Each row comes from the steps of one path. Every step used is in the known rows, and no mark comes twice. Write the path behind each row, first mark first.
Known rows:
dufe/pobuv/vabe/bazus: [ 18  29 -24   4 -29 -25 -21   6  -8 -18 -30  20 -26 -19   7  -2  20  -1
  15]
koro/dufe/pobuv: [ 26 -16 -33 -56  23  12 -17 -10 -13 -16  69 -12  -3   2 -21 -31  21   7
  56]
koro/vabe: [ -7 -10   4  10   8  19  20  22  30  40   2 -15 -18 -16   4 -20 -31 -30
  -9]
vabe/bazus/pobuv/kuru/koro/dufe: [-22 -20  17 -17  17   1   1 -36  -5 -33  13  25  38  35 -31  16   8  44
 -17]
vabe/bazus/pobuv/kuru: [ -3  -7   5  20 -14 -31  11  -8  16 -10  -9  17  49  -2  28  20  -2   9
 -10]
bazus/pobuv/vabe: [ 27 -13  19  -5  -4  -1   2   6  24   4 -30  30  12 -32  21   9  -6  15
  -3]
koro/dufe/pobuv/kuru: [ 40 -12  -7 -50  17  17 -25 -14 -39 -17  54 -35 -11   0   2  -4  55   1
  65]
vabe/bazus: [-27  -8 -29   7  13 -16  12   4  13  -6  22  19  32   9   3 -22  -6  -2
  -8]
dufe/pobuv: [ 33   0 -17 -25   7   0 -16  19  -7  -4  24  -8 -27  -7  13 -16   8 -14
  32]
dufe/pobuv/vabe/koro/bazus: [ 18  28  -5   8 -13  -7 -78  -4 -50 -13  -4 -27 -90  21  23  12  11  11
  12]
dufe/pobuv/kuru: [ 46   3   9 -17   1   6 -22  15 -33  -6   6 -32 -31  -7  38  11  43 -20
  42]
bazus/pobuv/kuru/vabe/koro/dufe: [ -1   2   4  -6  31  37  26 -37 -13 -13  28 -36   7  15 -23  -7  24   7
  22]
kuru/pobuv/vabe: [ 23  21 -21 -18 -12 -12   9  11 -12  -3   5 -25   4 -31   4 -28  19  -9
  49]
bazus/pobuv/kuru/koro: [ 12 -20  59  -8  19  21  -4   6  -7 -10 -21   7  -3  16  16  30   5  18
 -26]
dufe/koro: [-15 -37   0  -5  33  22  -8  13  18  30   6  16  12  30   1 -14   1  -9
 -29]
vabe/pobuv: [  4  -4 -15 -20   1  -3  38   6  10  -8  35   1  56 -33  -8  -9 -17  -4
  10]
dufe/koro/bazus/pobuv/vabe: [-18 -17  20  31 -33 -32 -51  -2  10  32 -49  57  -6  14   6  32 -40  35
 -46]
pobuv/kuru: [ 17 -20  21 -10  26  19   0  10 -22   4  15 -22   4  -1  38   3  36 -16
  19]
vabe/bazus/pobuv: [-18 -12 -19  13 -10 -37  18  -4  42  -8   5  40  55   0   5  -5 -38  15
 -20]
kuru/koro/dufe/pobuv/vabe: [ 27   2  11 -57  23  37 -38 -10 -38 -26   4   6 -58   7 -43  -7  40  28
  24]

Write each row's path:
[ 13  13 -41 -28 -12 -15 -24 -24 -15 -29  16  15  -4 -10 -27 -16  34  20
  38] | koro/dufe/pobuv/vabe/bazus
[-14 -16  -1  15 -22 -47 -24   1   6   9  17  31  12   3  15  13 -60  27
  -8] | koro/bazus/pobuv
[-43 -13  -7  51 -28 -22  18   2  83  48 -47  42  30  16 -22   3 -76  -3
 -77] | dufe/koro/vabe/bazus/pobuv
[-12   6  14  45 -38 -24  26   0  42  21 -37   4  21 -17  19  24 -39 -11
 -29] | koro/vabe/bazus/pobuv/kuru
[-23  -3  -1  16 -20  11  38  10  47  48 -14   7  27 -18 -34  -3 -56 -21
 -45] | dufe/koro/vabe/pobuv
[ 30  41  -4   8 -15   5  12  20 -39  -1 -21 -25 -53 -23   1   1  33 -38
  45] | dufe/pobuv/kuru/vabe
[ -8  37  22  27 -27   2 -12  13 -15   2 -52 -20 -73  16 -11  21  -7 -20
 -28] | dufe/pobuv/kuru/koro/vabe/bazus
[-12   5 -13  10  -3 -13   1   2   3  -8 -21  27  10 -13   7  -6  17   2
  -6] | pobuv/vabe/bazus
[ -5  36 -43   5 -30 -43  15   0  -2 -15  -2  -4  26 -21  -8 -27   8  -4
  33] | kuru/pobuv/vabe/bazus
[-17  25  12  46 -44 -41   7   2 -22  12 -30  14 -17 -11   5  32 -35   5
   4] | koro/bazus/pobuv/kuru/vabe
[-54  -7 -14  44  -8  -2  11   9  50  51 -29  20   5  22 -22 -13 -42 -23
 -63] | dufe/koro/vabe/bazus
[ 23 -13 -30 -53  48  38 -31 -29 -20 -26  82 -49 -24  35 -16 -35  33   9
  42] | vabe/koro/dufe/pobuv
[-18  -3  34  16   1  -9   3  -6   3 -22 -34  26  15  24   4  29  -5  23
 -43] | vabe/bazus/pobuv/kuru/koro
[-37  15  34  34  -1  16  11  10  -4  11 -43 -11 -38  19  -8  16 -11 -16
 -49] | pobuv/kuru/koro/vabe/bazus
[-34  24 -29  38 -24 -37  53   2  37  -2 -25  44  36 -16 -30 -13 -46  -1
 -16] | kuru/vabe/bazus/pobuv
[  1 -15  51 -14  40  41  -9  12 -36  -7  -7 -13 -29  24  14  13  36  -1
 -14] | pobuv/kuru/koro
[ 18   0   9 -15  -6   3  30   2 -17 -12  19 -17  48 -33  16  18  17 -10
  20] | vabe/pobuv/kuru
[ 15  -5  12 -10  43  46 -18  -3 -13  -6   2 -32 -31   9  26 -11  39  -4
  -4] | pobuv/vabe/koro
[  7  14  17   9 -29   9  45  10   8  20  -7 -33  19 -48   4  20 -19 -31
   0] | koro/vabe/pobuv/kuru
[ -6 -34 -20 -44  74  51  -9 -30 -11 -16  90 -42  12  39 -16 -40  30  11
  21] | vabe/koro/dufe
